Each row comes from the steps of one walk. Every step used is in the known rows, and no mark comes twice. Write the walk behind each row, first mark first.
Known rows:
mufe, pevi, kuvozek, ratu, koga, luviz: [-0.04  0.13  0.22  0.37  0.06  0.06 -0.02 -0.15 -0.33  0.07  0.45  0.12
 -0.40  0.02  0.01  0.10 -0.04 -0.15 -0.30 -0.16 -0.01  0.07 -0.09]
mufe, vabo: [ 0.03 -0.21  0.09 -0.08 -0.02 -0.06 -0.08 -0.03 -0.02 -0.17 -0.19  0.14
  0.29  0.06 -0.02 -0.04 -0.01 -0.05  0.23  0.10 -0.06  0.03  0.17]
luviz, koga, ratu, kuvozek, pevi, mufe, megu: [-0.04  0.04 -0.38 -0.15 -0.27 -0.01  0.17  0.05  0.22  0.12  0.18 -0.38
  0.08 -0.07  0.03  0.23  0.01 -0.20 -0.01  0.12  0.31  0.18  0.03]
mezub, megu: [ 0.13  0.14 -0.07 -0.09  0.18  0.07 -0.12  0.02 -0.20 -0.21 -0.62  0.31
  0.07  0.28  0.07 -0.15 -0.01  0.19  0.20 -0.32 -0.08  0.09  0.17]
mufe, megu, mezub: [ 0.16  0.25  0.11 -0.35  0.07 -0.03 -0.17  0.14 -0.13  0.11 -0.20 -0.18
  0.29 -0.14  0.06  0.01  0.09 -0.07  0.28 -0.68 -0.30  0.02  0.22]
mufe, pevi, kuvozek, ratu: [ 0.09  0.04  0.44  0.10  0.04  0.13 -0.23 -0.09 -0.28  0.05 -0.18  0.45
  0.00 -0.09  0.03  0.42  0.04 -0.40 -0.25 -0.27 -0.19 -0.02 -0.15]
pevi, kuvozek, ratu, vabo, mufe, megu: [-0.03  0.22  0.09  0.03  0.37  0.01 -0.19  0.10 -0.10  0.15  0.22  0.08
 -0.21 -0.16 -0.02  0.30  0.05 -0.42  0.09 -0.59 -0.22 -0.18 -0.09]
pevi, mufe, vabo, ratu: [-0.07 -0.45  0.06  0.11  0.05 -0.06  0.14  0.02  0.16 -0.30 -0.26 -0.11
  0.14 -0.09  0.04 -0.04 -0.02  0.01 -0.08  0.48 -0.14  0.05  0.00]
pevi, mufe, megu: [-0.06  0.19 -0.13 -0.16  0.24 -0.05 -0.08  0.20 -0.08 -0.19 -0.05 -0.05
 -0.11 -0.27  0.07  0.10  0.02 -0.24  0.20 -0.69 -0.15  0.14  0.19]
ratu, kuvozek, pevi, mufe: [ 0.01 -0.02 -0.23  0.01 -0.09  0.02 -0.12  0.12  0.09  0.04 -0.12  0.05
 -0.18 -0.22  0.02 -0.04 -0.05 -0.29  0.08 -0.12  0.19  0.09  0.10]
luviz, koga, ratu, vabo, mufe, megu, mezub: [ 0.08  0.25 -0.01 -0.22 -0.17 -0.13  0.26  0.11  0.30  0.21  0.47 -0.51
  0.38  0.13 -0.07  0.04  0.10  0.35  0.11  0.02 -0.13 -0.10 -0.06]
pevi, kuvozek, ratu: [-0.02 -0.02  0.30 -0.02  0.20  0.17 -0.30 -0.12 -0.34  0.18 -0.38  0.31
 -0.02 -0.15  0.03  0.14  0.02 -0.30 -0.10 -0.39 -0.14 -0.13 -0.11]
pevi, kuvozek: [ 0.04  0.08  0.12 -0.04  0.13  0.18 -0.17 -0.11 -0.30 -0.04 -0.30  0.21
 -0.04  0.06  0.01  0.18 -0.01 -0.01  0.16 -0.39 -0.10 -0.03  0.00]
kuvozek, pevi, mufe, vabo, ratu: [-0.03 -0.44 -0.01  0.06 -0.10 -0.02  0.12  0.05  0.38 -0.11 -0.17  0.06
  0.06  0.06  0.05 -0.03 -0.03  0.00 -0.03  0.77  0.04  0.02 -0.07]
koga, ratu, kuvozek, pevi, mufe: [ 0.02 -0.17 -0.23 -0.06 -0.09  0.05  0.04  0.05  0.22  0.08 -0.12 -0.18
 -0.10 -0.24 -0.02 -0.14  0.00 -0.11 -0.27  0.12  0.34  0.14 -0.02]
vabo, ratu, kuvozek, pevi, mufe, megu, mezub: [ 0.14 -0.05 -0.14 -0.10 -0.06  0.02 -0.02  0.19  0.22  0.20 -0.20 -0.51
  0.07 -0.30  0.12  0.08  0.04 -0.30 -0.01 -0.09 -0.11  0.06  0.08]
koga, ratu: [ 0.04 -0.08 -0.01 -0.25  0.09  0.05  0.02 -0.08 -0.04 -0.02 -0.39 -0.05
  0.21  0.01 -0.03 -0.22  0.08  0.22 -0.28 -0.09  0.06  0.04 -0.03]
vabo, mufe, pevi, kuvozek, ratu: [ 0.09  0.04  0.39  0.07  0.11  0.03 -0.12  0.00 -0.13 -0.03  0.03  0.39
 -0.07 -0.01  0.05  0.45  0.00 -0.12  0.07 -0.05 -0.16 -0.09 -0.19]
vabo, ratu, koga: [-0.06  0.00 -0.08 -0.02  0.03  0.06  0.06 -0.18 -0.20  0.02 -0.38 -0.20
  0.03  0.14  0.01 -0.32  0.02  0.27 -0.34  0.18 -0.02 -0.07 -0.01]
ratu, vabo, mufe: [ 0.00  0.17 -0.09 -0.04  0.14 -0.08 -0.01  0.10  0.09 -0.10  0.12  0.09
 -0.03  0.06 -0.08 -0.11  0.01  0.16  0.16 -0.18 -0.10 -0.14  0.01]
luviz, koga: [-0.04  0.12 -0.02 -0.16 -0.20  0.01  0.00 -0.12 -0.16 -0.04 -0.17  0.11
  0.31  0.25  0.02  0.08 -0.01  0.21  0.24  0.00 -0.06 -0.05  0.05]
koga, luviz: [-0.03  0.03 -0.18 -0.01  0.21 -0.05  0.00  0.00 -0.11 -0.21  0.00 -0.01
 -0.09  0.07  0.05 -0.18 -0.02  0.21  0.18 -0.31 -0.06  0.09  0.14]
pevi, kuvozek, ratu, vabo: [-0.04  0.09  0.24  0.18  0.20  0.17 -0.27 -0.10 -0.24  0.24 -0.08  0.30
 -0.12 -0.18 -0.09  0.09  0.06 -0.46 -0.35 -0.46 -0.18 -0.19 -0.16]
ratu, kuvozek, pevi, mufe, vabo: [ 0.02 -0.28 -0.14  0.10 -0.19 -0.07 -0.06  0.11  0.24 -0.05  0.08  0.03
 -0.04 -0.19  0.00  0.02 -0.09 -0.40  0.23  0.29  0.23  0.13  0.17]
pevi, kuvozek, ratu, koga, luviz: [-0.15  0.09  0.10  0.28  0.21  0.08 -0.08 -0.16 -0.38  0.20  0.24  0.00
 -0.44 -0.05  0.02 -0.21 -0.05 -0.05 -0.13 -0.30  0.04 -0.04 -0.05]
kuvozek, ratu, koga: [-0.12  0.11  0.15 -0.04  0.05  0.00 -0.20 -0.11 -0.33  0.27 -0.17  0.10
 -0.04 -0.15 -0.01 -0.39  0.02 -0.14 -0.30 -0.27  0.02 -0.12  0.01]

Which walk is each row?
[ 0.13  0.23  0.16  0.22  0.03  0.05  0.01  0.03  0.02 -0.18  0.38  0.28
 -0.18  0.19 -0.09  0.44  0.00  0.00  0.08 -0.08 -0.16 -0.06 -0.13]  ratu, vabo, mufe, pevi, kuvozek
[-0.20 -0.34 -0.14  0.37  0.07 -0.14  0.36 -0.03  0.12 -0.29  0.36 -0.41
 -0.28  0.01  0.04 -0.37 -0.10  0.26 -0.13  0.59  0.02  0.14  0.08]  pevi, mufe, vabo, ratu, koga, luviz
[-0.03 -0.02 -0.03 -0.25 -0.20  0.04  0.17 -0.17 -0.01  0.02 -0.19 -0.11
  0.39  0.23 -0.03 -0.03  0.05  0.37 -0.13  0.24  0.09  0.00 -0.08]  luviz, koga, ratu
[ 0.14  0.35  0.01 -0.18  0.13 -0.13 -0.06  0.26  0.14  0.10  0.29 -0.25
  0.11 -0.09 -0.04 -0.02  0.08  0.04  0.36 -0.55 -0.31 -0.11  0.13]  ratu, vabo, mufe, megu, mezub
[ 0.15  0.14  0.24  0.06 -0.02  0.16 -0.11 -0.10 -0.24 -0.15 -0.11  0.34
 -0.01  0.12  0.00  0.48  0.01 -0.09  0.01 -0.24 -0.15  0.07 -0.04]  mufe, pevi, kuvozek
[-0.04 -0.37 -0.16  0.05 -0.51 -0.07  0.25 -0.04  0.39  0.07  0.26 -0.22
  0.23  0.03 -0.04  0.09 -0.06 -0.08  0.00  0.87  0.40  0.14 -0.01]  luviz, koga, ratu, kuvozek, pevi, mufe, vabo
[-0.06 -0.22  0.09  0.04  0.01 -0.10  0.00  0.10  0.09 -0.27  0.00  0.11
  0.04 -0.17  0.01 -0.05 -0.05 -0.11  0.22  0.07 -0.06  0.10  0.14]  pevi, mufe, vabo
[-0.06  0.08 -0.11 -0.06 -0.14 -0.07  0.29 -0.05  0.24  0.00  0.31 -0.16
  0.22  0.29 -0.12 -0.07  0.04  0.47 -0.06  0.38  0.07 -0.14 -0.17]  luviz, koga, ratu, vabo, mufe
[ 0.03 -0.41  0.05 -0.04  0.02 -0.02  0.07 -0.11  0.06 -0.21 -0.45 -0.05
  0.37  0.12  0.02 -0.03  0.02  0.07 -0.06  0.51 -0.14 -0.03  0.04]  mufe, vabo, ratu
[-0.11  0.17 -0.21  0.10  0.11 -0.06  0.06 -0.07 -0.22 -0.07  0.25 -0.16
 -0.28  0.11  0.00 -0.43 -0.05  0.32  0.05 -0.23  0.10  0.09  0.17]  ratu, koga, luviz
[ 0.10  0.01 -0.25 -0.12 -0.12  0.07 -0.19 -0.02 -0.03  0.13 -0.30  0.09
  0.06 -0.01  0.00  0.00 -0.02 -0.21  0.12 -0.10  0.18  0.01  0.13]  ratu, kuvozek, pevi
[-0.18  0.07 -0.02  0.14  0.17 -0.07 -0.05 -0.08 -0.27  0.14  0.19 -0.06
 -0.25 -0.10  0.02 -0.47 -0.02 -0.01 -0.20 -0.24  0.05 -0.02  0.05]  kuvozek, ratu, koga, luviz
[-0.05  0.15  0.19  0.35  0.11 -0.07  0.09 -0.05 -0.17 -0.02  0.63  0.07
 -0.47  0.09  0.03  0.11 -0.08  0.13  0.01  0.07  0.01  0.00 -0.13]  vabo, mufe, pevi, kuvozek, ratu, koga, luviz
[ 0.01  0.02 -0.10 -0.10  0.15 -0.04  0.15  0.04  0.23 -0.04  0.11 -0.12
  0.03  0.04 -0.13 -0.23  0.07  0.34 -0.20  0.06  0.03 -0.10 -0.11]  koga, ratu, vabo, mufe
[ 0.05 -0.08 -0.25 -0.17 -0.42  0.08  0.10 -0.16  0.13  0.24 -0.12 -0.18
  0.33  0.21 -0.04  0.05  0.01  0.07 -0.11  0.47  0.36  0.02 -0.05]  luviz, koga, ratu, kuvozek, pevi
[-0.16 -0.33 -0.21  0.34 -0.09 -0.11  0.32  0.01  0.32 -0.10  0.45 -0.26
 -0.35  0.17  0.04 -0.36 -0.10  0.25 -0.11  0.89  0.23  0.12  0.01]  kuvozek, pevi, mufe, vabo, ratu, koga, luviz
[ 0.01 -0.23 -0.25  0.05 -0.04  0.07  0.02  0.03  0.17  0.00 -0.39 -0.16
 -0.08 -0.16  0.06 -0.01 -0.03 -0.18 -0.21  0.29  0.09  0.03 -0.04]  vabo, ratu, kuvozek, pevi, mufe
[-0.06  0.06  0.09  0.02  0.23 -0.09 -0.12  0.10  0.03  0.11  0.07  0.19
 -0.02 -0.15 -0.06 -0.16  0.05 -0.13 -0.10 -0.20 -0.16 -0.24 -0.11]  kuvozek, ratu, vabo, mufe
[ 0.16  0.25  0.07 -0.37  0.12 -0.14 -0.07  0.23  0.03  0.04  0.00 -0.24
  0.21 -0.08  0.09  0.03  0.04  0.22  0.61 -0.47 -0.27 -0.04  0.18]  vabo, mufe, megu, mezub
[-0.04  0.05 -0.07 -0.08 -0.04  0.02 -0.09  0.15  0.14  0.01 -0.09  0.27
 -0.17 -0.06  0.04 -0.07 -0.03 -0.01  0.11 -0.06  0.10  0.04  0.01]  kuvozek, pevi, mufe
[-0.03 -0.23  0.02  0.01 -0.15 -0.07 -0.04  0.14  0.29 -0.07  0.10  0.26
 -0.03 -0.03  0.01 -0.03 -0.06 -0.11  0.23  0.34  0.13  0.07  0.07]  kuvozek, pevi, mufe, vabo
[-0.04 -0.10 -0.25 -0.04 -0.39  0.04  0.18 -0.04  0.24  0.13  0.06 -0.22
  0.08  0.00 -0.01  0.04 -0.03  0.04 -0.14  0.44  0.37  0.10 -0.08]  luviz, koga, ratu, kuvozek, pevi, mufe
[-0.05  0.08 -0.07 -0.04 -0.21  0.05  0.18 -0.15  0.09  0.09  0.11 -0.11
  0.29  0.22 -0.14 -0.07  0.08  0.21 -0.39  0.16  0.05 -0.07 -0.13]  luviz, koga, ratu, vabo
[ 0.15  0.13  0.21  0.03  0.03  0.03 -0.01  0.01 -0.08 -0.24  0.08  0.29
 -0.08  0.20  0.03  0.50 -0.04  0.19  0.32 -0.02 -0.12  0.00 -0.08]  vabo, mufe, pevi, kuvozek
[ 0.00  0.18  0.35  0.17 -0.01  0.02 -0.06 -0.08 -0.23  0.10  0.26  0.24
 -0.25  0.03  0.00  0.21 -0.03 -0.03 -0.06  0.05  0.00 -0.10 -0.17]  vabo, mufe, pevi, kuvozek, ratu, koga
